What can hang from each mark
sorog: pevi vato virum
sile: gezu
pevi: gezu kilum sorog
nabusum: gezu lefak
gezu: nabusum pevi
lefak: nabusum
kilum: pevi
vato: sorog

Known rows, with every way that one mark hangs from another
{sile {gezu {pevi {sorog vato}}}}: [ 0.61 -1.67  2.46 -1.12 -0.04  2.35 -2.12  0.46 -2.00  1.28  1.01  0.71
 -0.66  1.15  0.37  0.11  1.95 -1.67 -1.26 -1.78  0.12  1.81 -0.13 -1.49]
{vato sorog}: [ 1.50  0.73  1.04 -0.14  0.23 -0.63 -0.31 -2.03 -0.76  0.46 -1.03  1.71
 -1.26  1.11 -0.86 -0.50  1.05  1.93  0.80 -0.36 -1.28  1.93  0.30  0.23]
{vato {sorog {pevi kilum} virum}}: [ 2.66  0.36  1.81  0.67 -0.23 -0.20 -0.41 -3.75 -2.40  1.01 -2.55  2.01
 -3.62  2.56 -1.48  0.40  2.47  2.36  1.74  1.73 -3.08  5.71 -2.18  1.32]
{gezu nabusum pevi}: [-0.32  1.62  0.56 -0.28 -0.18  2.79 -1.14  2.57 -0.98 -1.38 -0.84 -0.30
  0.74  0.07  0.38  0.20  1.25  0.60 -0.56 -2.54 -0.60 -0.29  1.22 -1.27]
{nabusum {gezu {pevi sorog}} lefak}: [-0.61 -0.20 -0.23 -4.06 -0.93  4.81 -2.92  2.72 -3.44 -1.29 -2.28  2.51
 -0.50  1.08 -1.54  1.46  2.08  1.08 -1.20 -1.61  0.10  0.90  0.96  0.47]
{sile {gezu pevi}}: [ 0.34 -1.54  1.53 -0.51  0.48  3.25 -2.51  2.01 -1.50  0.12  0.95 -0.80
  0.45 -0.03  0.38 -0.18  0.33 -1.24 -0.70 -2.28  0.19 -0.04  0.44 -1.34]
{sile {gezu nabusum pevi}}: [-0.36 -2.14  0.55 -0.67 -0.70  4.10 -3.31  4.16 -2.42 -0.39  0.17 -0.83
 -0.31 -0.37 -0.44  0.43  0.97 -0.70 -0.87 -2.13 -0.07  0.97  0.85 -0.65]
{sorog {pevi gezu} vato virum}: [ 2.80 -1.12  1.38  1.86  0.39 -0.44  1.39 -4.28 -2.46  0.35  1.41  1.11
 -4.57  2.92 -2.34  1.53 -0.11  0.78 -0.29  2.95 -2.64  7.72 -3.31  0.63]
{kilum {pevi gezu {sorog virum}}}: [-0.59 -0.40  1.28 -0.41 -3.17  2.08 -0.45 -3.53 -0.40 -0.48  1.58  2.24
 -1.07  2.08  0.17  0.36  2.25  1.30 -1.48  0.84  0.53  0.78 -4.40 -1.53]
{kilum {pevi {sorog virum}}}: [-0.57 -0.54  2.07 -1.20 -2.57  1.95  0.51 -3.16 -0.72  0.24  0.18  2.81
 -1.63  2.99  0.35  0.38  3.91  0.40 -0.61 -0.18  0.39  1.64 -4.42 -0.60]
{pevi {sorog vato}}: [ 0.53 -0.28  1.93 -1.18 -0.96 -1.80  0.88 -3.30 -1.07  2.34  0.13  3.10
 -2.27  2.41  0.05  0.55  3.36 -0.80 -1.12  1.02 -0.21  3.74 -1.03 -0.29]
{gezu {nabusum lefak} {pevi kilum sorog}}: [-0.85  1.60  1.09 -2.11 -2.91  3.36 -2.59  1.78 -2.64 -0.51 -3.24  2.10
 -0.23  0.62  0.02  1.13  4.64  1.03 -1.03  0.28 -1.23  1.40  0.54 -0.21]
{pevi kilum}: [-0.21  0.68  0.74  0.10 -1.56 -1.13 -0.97 -0.83  0.11  0.81 -1.42  0.32
  0.38  0.14  0.64  0.01  2.43  0.08  0.39  1.95 -1.31  0.92 -0.49  0.72]
{lefak {nabusum {gezu {pevi sorog}}}}: [-1.13  0.51 -1.43 -3.23 -1.04  2.21 -1.52  3.08 -2.34 -0.60 -2.40  2.08
  0.13  0.88 -1.42  0.95  1.34  1.65 -0.46 -1.33 -0.47  0.45  1.22  0.83]
{nabusum {gezu {pevi kilum}} lefak}: [-0.68  0.19 -0.26 -3.39 -1.04  4.49 -3.25  3.26 -3.01 -1.80 -2.66  1.60
  0.30  0.61 -1.54  1.27  2.10  1.31 -0.68 -1.01 -0.82  0.84  1.17  1.13]
{kilum {pevi {sorog vato virum}}}: [-0.08 -0.66  2.84 -1.24 -2.36  1.01  1.34 -4.15 -0.90  0.62  0.73  3.43
 -2.35  3.88 -0.03  0.47  4.54  0.10 -0.86  0.09 -0.16  3.46 -4.49 -0.49]
{sorog {pevi kilum} vato virum}: [ 2.63 -0.81  2.75  1.10 -0.05 -1.42  1.59 -4.45 -2.76  1.54 -1.06  1.90
 -4.84  3.88 -1.72  1.54  3.27 -0.04  0.86  3.36 -3.72  9.17 -3.66  1.98]
{kilum pevi}: [-0.69 -0.51  1.59 -0.88 -1.61  1.57  1.13 -1.50  0.44 -1.40  0.34  1.06
  0.08  1.52  0.20 -0.14  2.04  0.78 -0.48 -0.28  0.42 -0.35 -2.54 -0.53]
{sile gezu}: [-0.13 -3.35  0.15 -0.48 -0.58  2.16 -2.55  2.37 -1.71  0.60  0.74 -0.63
 -0.79 -0.42 -0.74  0.31  0.08 -1.18 -0.43 -0.36  0.31  1.14  0.03  0.22]
{vato {sorog virum}}: [ 1.67  0.70  1.07  0.62  0.22  0.43 -0.83 -2.48 -1.70  1.12 -0.71  1.99
 -2.44  2.09 -1.23 -0.19  1.37  1.79  1.31 -0.77 -1.89  3.66 -1.37  0.54]
{vato {sorog {pevi kilum}}}: [ 2.47  0.34  1.96 -0.03 -0.20 -1.21  0.21 -3.26 -1.54  0.42 -2.93  1.74
 -2.40  1.55 -1.16  0.10  2.24  2.45  1.23  2.15 -2.48  4.02 -0.56  0.94]
{kilum {pevi {sorog vato}}}: [-0.23 -0.67  2.82 -1.74 -2.30  0.37  1.75 -3.76 -0.24  0.17  0.48  3.23
 -1.53  3.17  0.23  0.27  4.34  0.21 -1.23  0.42  0.25  2.31 -3.30 -0.69]
{vato {sorog pevi}}: [ 2.63  0.05  1.58 -0.10  0.57 -0.61  0.65 -2.83 -1.59  0.02 -2.23  1.55
 -2.63  1.50 -1.43  0.07  1.04  2.44  1.06  1.20 -1.83  3.58 -0.33  0.62]
{nabusum {gezu {pevi {sorog virum}}} lefak}: [-0.52 -0.15 -0.22 -3.68 -0.95  5.30 -3.22  2.45 -3.88 -0.98 -2.12  2.71
 -1.11  1.52 -1.73  1.59  2.23  1.01 -0.97 -1.83 -0.20  1.77  0.16  0.66]
{pevi {gezu nabusum} kilum {sorog virum}}: [-0.82  0.15 -0.75  0.70 -4.96  0.37 -3.91 -1.61 -2.03  1.74 -0.35  1.95
 -1.96  0.51 -0.14  1.35  3.45  1.42 -1.24  3.84 -1.44  3.52 -2.65 -0.01]
{sorog virum}: [ 0.31  0.06 -0.07  1.00  0.00  1.46 -0.78 -0.62 -1.26  0.90  0.48  0.45
 -1.76  1.38 -0.54  0.45  0.36 -0.21  0.76 -0.70 -0.81  2.43 -2.30  0.49]

Rows
[-1.19 -1.00 -0.23 -0.69 -3.42  3.13 -0.63  0.11 -0.39 -2.94  0.77  0.85
 -0.07  0.24 -1.12  0.59  0.75  2.32 -1.53  1.31  0.27 -0.40 -2.05 -0.37] | {kilum {pevi {gezu {nabusum lefak}}}}
[ 0.49  0.39  2.55 -0.33 -2.50 -2.07 -0.62 -4.57 -1.86  3.69 -0.90  3.73
 -3.05  3.46  0.36  0.89  6.07 -0.88 -0.17  2.52 -2.09  6.37 -3.24  0.80] | {pevi kilum {sorog vato virum}}
[ 1.68 -0.50  1.18  1.14 -0.62  0.59 -0.10 -2.43 -2.41  0.75 -2.20  0.47
 -3.40  1.99 -0.93  1.35  2.04  0.57  1.33  2.86 -2.57  5.44 -3.55  1.66] | {sorog {pevi kilum} virum}
[-1.09  0.55 -1.68 -2.84 -0.52  2.31 -1.43  3.71 -2.03 -1.25 -2.19  1.33
  0.52  0.54 -1.65  0.83  0.51  1.77 -0.22 -1.60 -0.66  0.06  1.53  0.99] | {lefak {nabusum {gezu pevi}}}
[ 2.67  0.46  1.28  1.25 -0.61 -0.12 -0.99 -4.02 -2.20  0.53 -1.55  1.62
 -3.24  1.93 -1.61  0.38  1.30  2.97  1.12  2.41 -3.00  5.17 -2.21  0.74] | {vato {sorog {pevi gezu kilum} virum}}
[ 0.78 -0.27  1.85 -0.51 -1.00 -0.84  0.35 -3.77 -1.96  2.94  0.49  3.42
 -3.47  3.42 -0.33  0.86  3.64 -0.95 -0.62  0.55 -0.78  5.45 -2.70  0.06] | {pevi {sorog vato virum}}
[-0.45  2.06  1.58 -0.50 -2.24  2.33 -2.40  0.34 -2.06  0.84 -2.01  1.65
 -0.72  1.65  0.99  0.73  4.89  0.31 -0.47 -0.97 -1.51  2.37 -0.98 -0.91] | {gezu nabusum {pevi kilum {sorog virum}}}
[-0.16  0.58  1.48 -0.30 -2.94 -0.56 -1.80 -3.17 -1.60  3.13 -1.70  2.75
 -2.06  2.13  0.89  0.73  5.18 -0.45  0.15  2.14 -1.28  3.74 -3.11  0.57] | {pevi kilum {sorog virum}}
[-1.20  0.72 -1.21 -3.18 -1.48  1.78 -1.84  2.75 -2.33 -0.33 -2.86  2.19
  0.24  0.93 -1.18  0.97  2.22  1.68 -0.34 -0.71 -0.91  0.71  1.06  1.04] | {lefak {nabusum {gezu {pevi kilum sorog}}}}
[-0.93 -0.86 -1.76 -0.93 -3.90  1.74 -2.81  0.44 -2.05 -0.30  0.02  1.86
 -1.46 -0.73 -1.32  1.47  0.69  1.88 -2.31  3.04  0.41  1.05 -0.21 -0.45] | {pevi {gezu {nabusum lefak}} sorog}
[ 1.14  2.33  3.27 -0.43  0.77  0.96  0.21 -3.09 -1.02  1.28  0.60  2.12
 -0.62  2.94  1.31 -0.04  2.89 -0.89 -0.77 -2.43 -0.67  2.09 -1.34 -2.30] | {gezu {pevi {sorog vato virum}}}
[ 2.29 -0.18  0.48  0.43 -0.43 -0.16 -0.34 -2.11 -1.80 -0.69 -1.58  1.16
 -2.61  0.71 -1.98  0.35  0.18  3.31  0.37  2.01 -1.92  3.44 -0.05  0.33] | {vato {sorog {pevi {gezu nabusum}}}}
[-1.03 -0.83  0.50 -0.48 -4.00  2.67 -0.94 -2.05 -0.98 -0.77  1.12  2.24
 -1.61  1.87 -0.38  0.81  2.72  1.69 -1.61  1.01  0.30  1.51 -4.04 -0.98] | {kilum {pevi {gezu nabusum} {sorog virum}}}
[ 0.27 -1.58  1.87 -1.10 -0.22  3.03 -2.69  1.12 -1.87  0.92  0.61  0.23
 -0.14  0.50  0.67  0.01  1.53 -1.46 -1.09 -1.94  0.49  0.52 -0.11 -1.62] | {sile {gezu {pevi sorog}}}
[-0.53 -0.17 -0.63 -3.46 -0.28  5.05 -2.77  3.65 -3.03 -2.16 -1.99  1.49
  0.07  0.51 -1.82  1.26  0.90  1.27 -0.85 -1.98 -0.18  0.37  1.40  0.76] | {nabusum {gezu pevi} lefak}
[ 1.04 -1.50 -1.07  0.20 -1.29  1.53 -0.35  0.44 -2.05 -2.15 -1.21 -0.39
 -2.09 -0.73 -2.20  1.59 -1.38  2.31 -0.74  3.82 -0.97  2.31 -0.31  0.71] | {sorog {pevi {gezu {nabusum lefak}}}}
[-0.73  0.10  0.09 -3.99 -1.70  4.31 -3.45  2.30 -3.40 -0.93 -2.98  2.70
 -0.32  1.14 -1.21  1.46  3.30  1.15 -1.06 -0.64 -0.52  1.35  0.66  0.80] | {nabusum {gezu {pevi kilum sorog}} lefak}
[-0.22 -1.04 -0.60 -0.94 -3.51  0.37 -1.59 -0.97 -2.31  0.25  0.83  2.80
 -2.46  0.61 -1.87  1.61  1.59  1.45 -2.65  3.38 -0.42  3.72 -0.36 -0.19] | {pevi {gezu {nabusum lefak}} {sorog vato}}
[-0.83 -0.76 -2.48  0.26 -2.51  2.19 -2.48  2.32 -1.26 -2.10  0.67 -0.31
 -0.22 -1.77 -1.90  1.06 -1.78  2.26 -1.57  2.34 -0.25 -0.06  0.79  0.16] | {pevi {gezu {nabusum lefak}}}
[-1.28 -1.03  0.29 -1.52 -4.35  2.81 -0.88 -1.17 -0.98 -1.65  0.34  2.33
 -0.94  0.98 -0.72  0.88  2.52  2.07 -2.01  1.77  0.68  0.39 -2.76 -0.76] | {kilum {pevi {gezu {nabusum lefak}} sorog}}
[-0.26  0.78  0.82 -2.09 -0.70  2.24 -2.83  0.52 -2.15  0.72 -1.42  1.88
 -0.38  2.01  0.34  0.69  3.51  0.21 -0.46 -2.28 -0.64  1.88 -0.60 -0.43] | {nabusum {gezu {pevi kilum {sorog virum}}}}
[ 1.65 -0.34  0.30  1.98 -1.20  0.70 -1.02 -2.88 -2.02  0.06 -0.71 -0.01
 -2.85  1.13 -1.08  1.35  0.38  1.46  0.44  3.90 -2.40  4.59 -3.55  0.73] | {sorog {pevi gezu kilum} virum}
[-0.39 -2.21  0.90 -1.23 -1.42  3.86 -3.45  3.25 -2.74  0.53 -0.11  0.20
 -0.90  0.16 -0.17  0.63  2.15 -0.89 -1.20 -1.79  0.22  1.47  0.39 -0.92] | {sile {gezu nabusum {pevi sorog}}}
[-0.52 -2.53  0.14 -1.41 -1.19  5.31 -3.71  4.99 -3.24 -1.01 -0.49 -0.36
 -0.53 -0.56 -1.31  0.90  0.92 -0.29 -1.01 -1.40 -0.17  1.14  1.15  0.07] | {sile {gezu {nabusum lefak} pevi}}
[ 0.33  0.38  2.57 -1.06 -2.51 -2.96 -0.06 -4.11 -0.94  3.15 -1.25  3.42
 -1.83  2.54  0.71  0.57  5.86 -0.71 -0.74  3.03 -1.55  4.67 -1.61  0.38] | {pevi kilum {sorog vato}}
[-1.18  0.76 -1.45 -2.77 -1.06  1.97 -1.73  3.40 -2.02 -0.95 -2.71  1.45
  0.68  0.55 -1.39  0.82  1.31  1.75 -0.07 -0.92 -1.09  0.36  1.37  1.28] | {lefak {nabusum {gezu {pevi kilum}}}}
[ 0.81  2.79  3.80 -0.82 -0.29 -0.52 -0.08 -3.40 -0.30  1.42 -0.62  2.13
  0.51  2.39  2.03 -0.27  4.43 -0.67 -0.87 -0.73 -1.23  1.52 -0.57 -1.99] | {gezu {pevi kilum {sorog vato}}}
[-0.64 -2.14  0.49 -1.33 -1.96  4.76 -4.24  4.55 -3.24 -0.65 -1.19 -0.21
 -0.37 -0.53 -1.01  0.89  2.16 -0.27 -0.82 -0.44 -0.84  1.60  0.84  0.37] | {sile {gezu {nabusum lefak} {pevi kilum}}}
[-1.07 -0.05 -1.79  0.42 -4.03  1.00 -3.50  1.53 -1.14 -1.28 -0.79  0.03
  0.19 -1.72 -1.21  1.05  0.64  2.36 -1.19  4.22 -1.56  0.86  0.21  0.90] | {pevi {gezu {nabusum lefak}} kilum}
[ 2.64 -0.65  1.95  1.90 -0.68 -1.31  0.66 -4.82 -2.42  0.83  0.41  1.34
 -4.29  3.04 -1.86  1.56  1.63  0.87 -0.04  4.35 -3.56  8.34 -3.66  1.12] | {sorog {pevi gezu kilum} vato virum}
[ 1.28 -1.52 -1.10  1.25 -1.35  2.95 -1.14 -0.22 -3.32 -1.20 -0.74  0.04
 -3.82  0.66 -2.71  2.05 -0.96  2.04  0.02  3.16 -1.79  4.78 -2.64  1.25] | {sorog {pevi {gezu {nabusum lefak}}} virum}
[-0.30 -0.05  0.41 -0.03 -4.54 -2.00 -2.11 -2.59 -1.39  1.66  0.09  2.62
 -1.82  0.91 -0.35  1.18  4.09  1.17 -2.12  4.57 -1.67  4.46 -1.09 -0.10] | {pevi {gezu nabusum} kilum {sorog vato}}
[-0.06 -0.74 -0.30 -0.15 -2.96 -0.78 -1.16 -1.78 -1.49  0.88  1.52  2.30
 -2.22  0.81 -0.99  1.16  1.64  1.05 -2.53  2.69 -0.35  3.55 -0.55 -0.84] | {pevi {gezu nabusum} {sorog vato}}
[-0.31  0.85  0.48 -1.85 -0.04  1.99 -2.37  1.68 -1.31 -0.45 -1.29  0.64
  0.82  1.03  0.25  0.32  2.20  0.44 -0.38 -2.40 -0.63  0.46  0.64 -0.34] | {nabusum {gezu {pevi kilum}}}
[-0.59 -2.50  0.49 -2.01 -1.86  5.13 -3.88  4.01 -3.65 -0.17 -0.78  0.70
 -1.16 -0.07 -1.04  1.10  2.11 -0.52 -1.37 -1.06  0.09  1.67  0.66 -0.19] | {sile {gezu {nabusum lefak} {pevi sorog}}}
[ 2.62  0.11  1.01  0.44  0.15 -0.52  0.03 -3.14 -1.35 -0.43 -1.24  1.16
 -2.24  0.87 -1.56  0.08 -0.13  3.04  0.42  1.91 -1.77  2.96 -0.30  0.01] | {vato {sorog {pevi gezu}}}
[ 2.78 -1.25  2.22  1.02  0.99 -0.54  2.28 -3.90 -2.83  0.98 -0.06  1.62
 -5.13  3.82 -2.22  1.56  1.57 -0.12  0.60  1.98 -2.78  8.54 -3.29  1.46] | {sorog pevi vato virum}
[ 2.52  0.45  1.35  0.54 -0.57 -1.15 -0.44 -3.58 -1.28 -0.04 -1.91  1.35
 -2.07  0.92 -1.26  0.11  1.08  3.12  0.61  2.88 -2.40  3.42 -0.60  0.38] | {vato {sorog {pevi gezu kilum}}}
[-0.97  0.13 -0.69 -0.06 -4.92 -0.62 -3.30 -1.17 -1.12  1.13 -0.70  1.64
 -0.77 -0.43  0.23  1.03  3.17  1.58 -1.78  4.25 -0.87  1.84 -0.98 -0.43] | {pevi {gezu nabusum} kilum sorog}
[ 0.40  2.94  3.07 -0.81 -0.59  0.40 -0.90 -2.36 -0.13  1.04 -1.18  1.41
  1.23  1.44  2.45 -0.39  3.83 -0.40 -0.65 -0.95 -0.63 -0.29 -0.49 -2.21] | {gezu {pevi kilum sorog}}
[ 2.80  0.03  1.55  0.62  0.51  0.39  0.10 -3.36 -2.51  0.69 -1.84  1.87
 -3.80  2.42 -1.83  0.42  1.31  2.28  1.58  0.72 -2.41  5.26 -1.94  1.00] | {vato {sorog pevi virum}}
[-0.56  2.02  1.58 -1.00 -2.25  1.61 -2.01  0.64 -1.46  0.38 -2.24  1.42
  0.15  0.96  1.25  0.52  4.69  0.39 -0.82 -0.63 -1.08  1.15  0.19 -1.18] | {gezu nabusum {pevi kilum sorog}}
[ 0.37  0.54  1.46  0.12 -3.39 -2.85 -1.37 -4.70 -0.45  2.15  0.83  2.63
 -1.07  1.28  0.46  0.57  3.45  0.59 -2.00  4.36 -1.38  3.42 -1.59 -0.81] | {pevi gezu kilum {sorog vato}}
